What can hang from each mark
K_564: K_334
K_818: K_368
K_94: K_334
K_870: K_368 K_938
K_938: K_94 K_564 K_606 K_870
K_334: K_564
K_606: K_482 K_938
K_368: K_870

Each row was made from one small tree. The marks that hang from a mark follow it in brackets, in the order of their numbers. Every link used is in the known rows. Write each row's tree.
Known rows
K_94(K_334(K_564)): [-0.64 -2.08  2.03  2.70 -0.15 -0.24  1.09  0.16 -1.33  0.88 -1.60  1.70
  0.27  0.63 -0.17  0.55 -3.68 -1.77 -0.96  0.23]
K_938(K_94(K_334) K_870): [-0.33 -0.82  0.12  1.73  0.20 -0.79  2.02 -1.40 -1.51  0.63  0.01  2.54
 -2.41  0.21  1.14  0.95 -4.04 -0.92  0.85 -0.31]
K_368(K_870(K_938(K_606))): [-2.33 -1.55  2.02  0.20  2.64  1.13  2.37 -0.07 -0.98 -2.00 -1.52  2.23
 -1.94 -0.62 -0.32 -0.31 -5.02 -0.21  0.81 -0.74]
K_564(K_334): [-0.67 -0.56  0.76  0.92  1.40 -0.19 -0.10 -0.39 -0.58  0.27 -0.58  1.24
 -0.20  0.30  0.51  0.07 -2.80 -0.79  0.50  1.50]
K_606(K_938(K_94 K_870(K_368))): [-0.65 -1.31  2.99  0.64  0.13 -1.62  2.16 -1.79 -1.65  0.26  0.08  2.70
 -4.42  1.21  0.98  0.62 -4.78 -0.91  0.76 -0.16]
K_818(K_368(K_870(K_938(K_564)))): [-1.86 -0.84 -3.35 -0.27  1.87  1.15  2.89  2.53 -0.90 -0.34 -1.65  2.40
 -2.93 -0.12 -2.77 -1.76 -6.43  0.42  0.94 -1.65]
K_870(K_368 K_938(K_564 K_606)): [-1.98 -1.37  1.19  1.20  2.54  0.81  2.84  0.99 -1.43 -1.34 -1.55  1.97
 -1.61  0.31 -1.06  0.34 -5.32 -1.04  2.32 -0.14]
K_870(K_368 K_938(K_606(K_482))): [-2.74 -3.19  2.68  1.70  2.61  1.32  0.43 -0.46 -1.17 -1.10 -2.37  0.74
 -1.55 -1.21  0.78  0.72 -4.41 -0.77  1.59 -0.03]
K_606(K_482 K_938(K_94(K_334) K_870)): [-1.14 -1.81  1.91  2.30  0.32 -1.64  1.51 -1.02 -0.64  1.31  0.06  1.57
 -4.66  0.11  0.45  1.89 -4.43 -0.98  1.48 -0.09]
K_938(K_94): [-1.29 -0.95  2.11  1.02  0.54 -0.84  1.77 -0.43 -0.71  0.20 -0.09  1.64
 -2.01 -0.32  0.51 -0.21 -4.23 -0.38  1.10  0.25]
K_606(K_938): [-1.56 -0.57  4.66  1.00  0.78 -0.94  2.05 -0.69  0.47 -0.48 -0.20  1.76
 -2.45  0.85 -0.34 -0.23 -3.43 -1.21  0.18  0.46]
K_606(K_482 K_938(K_94 K_564(K_334))): [-1.31 -0.96  0.15  1.25  1.28 -2.54  1.14  2.16 -0.44  2.00  0.40  0.45
 -4.09  0.30 -2.03  1.54 -5.29 -0.32  3.45  1.77]
K_938(K_564(K_334) K_606 K_870(K_368)): [-0.51 -1.05 -0.65  1.50  3.21  0.12  0.54 -0.52 -2.22  0.35 -1.14  2.38
 -0.12  0.87  1.44  2.04 -3.78 -1.38  2.38  0.78]
K_606(K_938(K_870)): [-1.08  0.04  2.79  1.12  1.56 -0.37  1.64 -1.48 -0.05 -0.53 -0.11  3.20
 -2.49  1.60  0.58  0.88 -2.78 -1.61  0.59  0.49]
K_368(K_870(K_938(K_94 K_564(K_334)))): [-0.83 -0.35 -3.98 -0.60  1.40 -0.87  2.58  3.03 -2.35  0.33  0.19  2.15
 -4.03  0.62 -3.31 -0.31 -6.58  0.76  2.58  0.53]
K_938(K_94 K_606): [-1.66 -1.50  4.27  1.34  1.93 -0.61  2.25 -1.00 -0.30 -0.36 -0.49  1.65
 -1.23 -1.27  1.53  0.80 -4.54 -0.57  1.70 -0.09]
K_938(K_870): [-0.99 -0.11  0.48  1.56  2.08  0.79  0.49 -1.53 -0.72 -0.49 -0.69  3.04
 -0.59  0.91  1.50  0.59 -2.25 -1.37  0.63  0.27]
K_606(K_482 K_938(K_94 K_564 K_870)): [-1.51 -0.70  0.05  1.96  1.85 -1.50  1.84  0.89 -0.60  1.30  0.23  2.25
 -4.52  0.97 -0.94  1.95 -4.89 -0.85  3.57  0.64]
K_870(K_368 K_938(K_94 K_606)): [-1.85 -2.20  2.72  0.49  1.40  0.08  2.76 -0.58 -1.55 -1.22 -1.01  1.74
 -2.67 -0.78  0.54  0.17 -5.74 -0.28  1.68 -0.33]
K_368(K_870(K_938(K_564))): [-1.78 -0.43 -2.12  0.30  1.84  0.65  2.75  2.26 -1.65 -1.01 -0.92  2.49
 -3.06  0.96 -3.01 -0.95 -5.58 -0.08  1.66 -0.44]
K_938(K_564): [-1.45 -0.08  0.38  1.71  1.70 -0.01  1.82  1.12 -0.55  0.18 -0.58  1.92
 -1.10  0.80 -1.06 -0.07 -3.78 -1.14  1.68  0.41]
K_818(K_368(K_870)): [-1.46 -2.02  0.34  0.00  1.12  0.68  1.31 -0.49 -0.75  0.05 -1.88  1.69
 -1.82 -1.22  0.54 -1.78 -4.86  0.42 -1.06 -1.95]

Which tree is each row?
[-0.82 -0.56 -2.50  0.46  1.51 -0.03  1.27  1.93 -2.16 -0.10 -0.95  1.62
 -1.96  1.45 -2.27 -0.17 -4.85 -0.67  1.83  1.26]  K_870(K_368 K_938(K_564(K_334)))
[-0.96 -0.48  1.16  1.25  1.29 -0.79  2.21 -0.46 -1.53  0.17 -0.42  2.93
 -3.37  2.41 -0.49  0.77 -4.26 -1.64  1.34 -0.06]  K_606(K_938(K_564 K_870(K_368)))
[-1.98 -1.15  2.48  0.69  2.24  0.16  2.99  0.23 -0.27 -1.43 -0.48  2.08
 -2.04 -0.93 -0.18  0.43 -5.12 -0.31  2.35  0.20]  K_870(K_938(K_94 K_606))
[-0.53 -1.47  0.69  1.02  0.68 -0.34  1.17 -1.89 -2.48  0.21 -0.55  2.58
 -2.67  0.59  1.95  0.45 -4.29 -0.65  0.85 -0.23]  K_938(K_94 K_870(K_368))
[-1.21 -1.65  0.82  0.22  0.18 -0.08  2.26  0.14 -1.94 -0.85 -0.68  1.82
 -3.47  0.18 -0.53 -0.88 -5.55 -0.14  1.01 -0.16]  K_870(K_368 K_938(K_94))
[-1.14 -1.10 -2.32  0.42 -0.08 -0.81  4.22  2.48 -2.26  0.05 -0.24  1.97
 -4.94  0.39 -3.43 -0.56 -7.29  0.31  1.86 -1.19]  K_368(K_870(K_938(K_94(K_334) K_564)))
[-0.77 -0.67 -1.08  1.69  1.66  0.42  1.14 -0.40 -2.32  0.05 -0.96  2.84
 -1.61  1.72  0.50  0.74 -3.72 -1.40  1.44 -0.19]  K_938(K_564 K_870(K_368))
[-2.35 -2.08  0.60 -0.33  2.66  1.50  2.48  0.07 -0.22 -1.45 -2.34  2.17
 -1.72 -1.81 -0.16 -1.24 -5.74  0.29  0.03 -2.10]  K_818(K_368(K_870(K_938(K_606))))
[-1.58 -2.44  3.70  2.10 -0.65 -2.22  2.05 -0.19 -0.21  1.21 -0.15  0.05
 -4.62 -0.61 -0.40  0.91 -5.13 -0.65  1.07 -0.07]  K_606(K_482 K_938(K_94(K_334)))
[-0.92 -1.15  3.22  1.00  0.76 -0.60  1.43 -2.08 -1.32 -0.39 -0.60  2.87
 -3.03  1.74  1.24  0.44 -3.55 -1.52  0.00 -0.06]  K_606(K_938(K_870(K_368)))
[-1.54 -0.83 -0.88  0.85  1.28  0.58  2.31  1.51 -1.88 -0.83 -1.29  2.00
 -2.46  1.34 -2.09 -0.63 -5.14 -0.88  1.65  0.09]  K_870(K_368 K_938(K_564))
[-1.74 -1.09  2.23  2.06  2.12 -0.22  0.15 -1.16 -0.02  0.04 -0.76  1.96
 -2.81  0.76  0.77  1.55 -2.83 -1.44  1.24  0.66]  K_606(K_482 K_938(K_870))
[ 0.00  0.54 -3.33  1.16  2.09 -0.94  1.18  0.92 -1.68  1.31  0.51  2.75
 -1.77  1.23 -0.45  1.51 -4.19 -0.62  3.19  1.44]  K_938(K_94 K_564(K_334) K_870)
[-2.08 -1.80  2.08  2.78  3.81  1.17 -0.56 -1.77 -0.37 -0.47 -1.66  1.75
 -0.11 -0.90  2.79  2.29 -2.31 -1.38  2.01  0.21]  K_938(K_606(K_482) K_870)
[-1.52  0.18 -1.42  0.80  1.33 -0.29  3.39  2.65 -0.91 -0.24  0.06  2.40
 -3.20  0.58 -2.90 -0.25 -5.62 -0.21  3.14  0.51]  K_870(K_938(K_94 K_564))
[-1.98 -2.39  0.43  2.85  3.46  0.79  0.21 -0.67 -1.89  0.24 -1.94  1.65
 -1.08 -0.08  1.89  2.32 -3.97 -1.48  2.85 -0.13]  K_938(K_564 K_606(K_482) K_870(K_368))
[-1.75 -1.53 -1.36 -0.62  1.48  1.39  1.90  0.70 -0.67 -0.94 -1.97  2.23
 -2.68 -0.88 -1.18 -2.11 -5.59  0.54 -0.58 -1.65]  K_818(K_368(K_870(K_938)))
[-1.04 -1.01  0.38  0.96 -0.24 -0.61  3.10  0.65 -1.03 -0.38 -0.22  1.69
 -3.36 -0.10 -1.42 -0.27 -5.41 -0.41  0.98 -0.23]  K_870(K_938(K_94(K_334)))
[-1.98 -1.90  1.77 -0.11  1.90  0.17  3.14  0.14 -1.24 -1.51 -0.70  2.27
 -3.38 -1.12 -0.43 -0.08 -6.30  0.47  1.66 -0.88]  K_368(K_870(K_938(K_94 K_606)))
[-1.62 -0.91  0.35  1.59  1.42 -0.58  4.49  1.79 -0.85 -0.35 -0.39  1.72
 -2.85 -0.48 -1.97  0.90 -6.35 -0.76  3.02 -0.39]  K_870(K_938(K_94(K_334) K_564 K_606))
[-3.01 -2.14 -0.42  1.49  3.62  1.06  1.76  2.05 -1.08 -0.88 -1.89  1.36
 -2.65 -0.89 -1.82  0.78 -5.78 -0.21  2.94 -0.52]  K_368(K_870(K_938(K_564 K_606(K_482))))
[-2.10 -1.29 -0.10  3.01  4.28  1.07  0.39 -0.03 -0.53  0.16 -1.32  2.04
 -0.38 -0.24  1.24  2.69 -3.27 -1.42  3.42  0.40]  K_938(K_564 K_606(K_482) K_870)
[-0.26 -1.84  2.72  1.17 -1.09 -2.09  2.85 -2.02 -2.10  0.50  0.07  2.24
 -4.87  1.16  0.90  0.80 -5.24 -1.15  0.12 -0.78]  K_606(K_938(K_94(K_334) K_870(K_368)))
[-1.10 -2.22 -1.81 -0.39 -0.33 -0.15  3.40  0.77 -1.35  0.07 -1.29  1.66
 -4.54 -1.44 -1.44 -1.71 -7.30  0.90 -0.29 -2.43]  K_818(K_368(K_870(K_938(K_94(K_334)))))
[-1.29 -2.45  2.23  1.51  0.75 -1.30  0.67 -1.54 -1.61  0.72 -0.41  1.63
 -4.87  0.38  1.30  1.33 -4.79 -0.74  1.53  0.13]  K_606(K_482 K_938(K_94 K_870(K_368)))
[-1.24 -0.25  0.36  1.83  3.14 -0.30  2.76 -0.03 -1.05  0.14 -0.16  3.13
 -1.54  0.13  0.95  2.06 -4.52 -1.01  3.58  0.01]  K_938(K_94 K_564 K_606 K_870)
